What can hang from each mark
P: V Z
U: S
S: U Z
N: Z
E: J N
V: P
C: J
X: J
J: E U V

(in the rows, 100 means zero)
Known rows, with every way that one mark hangs from another
C[J[U V]]: 96 85 95 87 87 116 94 76 90 81 110 96 101 80 88 87 99 104 95 118 100 94
 129 90
X[J[U[S] V[P]]]: 94 85 96 89 92 140 88 78 89 77 96 94 95 89 66 95 113 107 90 113 88 87
 117 104
J[U]: 104 98 93 95 107 84 89 84 103 97 105 108 83 100 97 94 103 102 87 105 91
 98 127 89
N[Z]: 103 102 93 100 104 66 75 94 96 104 105 94 83 105 89 87 104 106 94 104 83
 110 107 88
E[J[U V] N[Z]]: 114 111 102 97 93 110 85 130 80 89 96 98 89 106 69 87 82 90 110 108 101
 96 115 93
E[N[Z]]: 114 102 102 102 107 59 86 116 98 103 103 99 91 107 84 89 93 101 100 101
 89 115 91 89
P[V Z]: 75 111 81 83 93 65 83 83 107 102 104 93 95 63 136 73 106 119 105 112 72
 134 101 91
S[U Z]: 68 99 91 107 100 69 95 95 106 95 116 88 75 96 77 92 116 109 101 103 89
 113 100 80
X[J]: 94 93 103 96 106 75 101 78 86 117 123 92 87 89 98 97 102 116 94 122 80
 112 113 99
J[E]: 112 108 95 84 106 83 97 84 80 102 115 100 83 85 111 94 100 106 95 101 96
 110 121 83
J[V]: 86 108 95 99 97 93 95 77 101 103 121 84 82 68 108 86 101 109 92 103 80
 102 116 88
C[J[U[S[Z]] V[P]]]: 86 76 79 81 85 128 70 81 90 48 76 84 100 85 55 84 118 108 98 103 99 92
 110 95
X[J[U]]: 104 87 102 98 100 91 92 83 89 108 115 105 92 104 87 98 101 110 92 124 90
 100 127 101
X[J[E V[P[Z]]]]: 91 103 95 60 80 119 85 78 67 83 108 78 90 57 109 95 101 125 107 116 94
 111 107 101
C[J[V]]: 86 92 95 83 93 100 101 70 87 90 119 83 96 67 99 85 99 111 97 114 90 105
 116 86
X[J[E U V]]: 114 94 104 92 79 135 92 86 69 99 125 99 98 85 93 95 91 112 103 124 106
 95 141 100
X[J[U[S]]]: 103 82 92 109 103 99 90 89 87 102 103 111 94 110 74 90 111 110 93 123 89
 94 125 104
C[J[E[N] V[P]]]: 114 92 108 53 93 123 111 86 70 65 104 85 105 64 88 102 89 101 102 103
 111 112 97 83
C[J[E V[P[Z]]]]: 91 97 87 44 83 116 86 71 67 61 94 78 98 53 109 89 103 116 104 108 105
 110 104 86
E[J[U] N]: 112 109 102 87 117 84 109 116 82 97 97 109 82 105 86 99 88 91 100 106 98
 104 116 91
E[J[U[S] V] N[Z]]: 114 107 92 110 95 117 83 136 80 84 86 101 90 114 56 77 90 89 110 107 99
 89 112 96
P[V]: 86 108 94 89 101 78 97 77 107 106 115 95 97 74 121 83 105 109 97 109 72
 130 109 86

Rows
80 118 83 59 94 119 80 90 80 67 79 86 75 72 100 93 102 105 100 100 91 97
 115 93 -> E[J[U V[P[Z]]]]
143 74 94 92 95 105 82 125 68 72 83 119 116 124 55 82 95 94 109 117 124
 98 111 90 -> C[J[E[N[Z]] U[S]]]
96 82 85 96 90 123 90 83 90 76 98 101 103 88 75 77 106 104 94 117 99 86
 127 93 -> C[J[U[S] V]]
122 107 102 94 108 84 87 132 79 94 88 108 85 124 67 93 85 89 107 107 100
 105 110 92 -> E[J[U] N[Z]]
125 109 104 99 86 101 85 117 81 95 115 92 97 88 90 85 83 102 109 102 107
 106 104 89 -> J[E[N[Z]] V]
93 111 85 101 100 124 93 101 81 87 94 98 80 92 79 80 104 97 97 107 90 84
 134 93 -> E[J[U[S] V]]
94 115 93 91 98 117 97 94 81 93 105 94 76 86 93 89 94 98 97 108 92 91
 136 90 -> E[J[U V]]
85 90 99 59 95 113 99 60 87 70 103 76 94 64 90 98 107 107 89 104 89 107
 102 83 -> C[J[V[P]]]
90 116 92 63 96 111 92 112 84 68 78 91 82 72 94 93 91 99 107 99 97 101
 99 95 -> E[J[U V[P[Z]]] N]
95 105 83 112 95 110 85 130 83 81 84 92 86 94 62 79 97 99 114 103 97 92
 113 101 -> E[J[U[S[Z]] V] N]
135 83 104 84 76 123 84 115 70 73 103 104 116 101 69 86 81 96 114 118
 125 98 118 89 -> C[J[E[N[Z]] U V]]
122 106 106 72 89 116 84 107 82 74 98 87 96 85 82 97 91 98 104 91 106
 107 92 87 -> J[E[N[Z]] V[P]]
123 103 107 68 91 134 99 97 87 68 98 102 95 79 89 104 91 94 96 93 113 93
 112 88 -> J[E[N] U V[P]]
103 111 98 65 94 122 94 71 82 77 107 83 85 64 105 99 102 105 92 91 96
 102 112 84 -> J[E V[P]]
102 98 108 67 87 130 99 69 67 86 117 81 91 68 94 105 101 114 98 111 95
 106 114 95 -> X[J[E V[P]]]
102 113 94 62 89 105 92 100 83 74 95 86 90 56 113 93 93 112 107 93 101
 111 91 91 -> J[E[N] V[P[Z]]]
123 88 107 60 84 121 88 100 67 61 95 84 109 84 70 96 89 98 109 103 115
 111 92 83 -> C[J[E[N[Z]] V[P]]]
93 90 105 77 89 131 91 70 89 83 108 90 92 83 81 105 104 108 90 115 89 94
 118 102 -> X[J[U V[P]]]
101 102 103 65 83 113 96 99 70 84 105 82 98 60 104 97 90 120 111 113 101
 114 92 102 -> X[J[E[N] V[P[Z]]]]
104 110 94 105 103 119 104 122 84 87 93 102 86 93 74 82 92 91 103 105 94
 87 118 96 -> E[J[U[S] V] N]
111 113 102 93 113 66 94 126 76 102 96 94 80 110 78 91 87 94 109 105 91
 117 96 89 -> E[J N[Z]]
102 113 105 68 106 125 107 104 85 71 89 93 82 84 79 105 89 88 98 96 97
 97 107 90 -> E[J[U V[P]] N]
111 109 105 73 95 123 85 119 80 68 81 92 86 102 60 99 88 87 104 97 100
 96 102 90 -> E[J[U V[P]] N[Z]]
91 119 107 66 109 108 113 100 81 80 96 79 77 71 89 102 90 94 98 91 86
 109 93 86 -> E[J[V[P]] N]
71 124 84 57 98 101 89 87 78 76 88 71 70 59 108 92 103 111 100 97 80 108
 102 91 -> E[J[V[P[Z]]]]
126 84 95 91 89 133 103 110 73 71 100 109 114 88 74 81 91 97 106 116 121
 90 122 91 -> C[J[E[N] U[S] V]]
133 100 104 74 82 132 77 112 84 65 90 100 100 98 71 100 90 92 103 94 116
 95 106 89 -> J[E[N[Z]] U V[P]]
141 81 101 108 93 108 80 131 68 93 97 119 109 129 56 88 92 103 112 124
 115 98 113 105 -> X[J[E[N[Z]] U[S]]]
123 81 94 112 92 99 83 125 71 91 96 109 104 110 60 88 99 111 115 119 112
 102 114 108 -> X[J[E[N] U[S[Z]]]]
84 107 74 109 92 116 75 109 80 81 85 88 79 93 67 74 108 103 108 104 92
 87 129 98 -> E[J[U[S[Z]] V]]
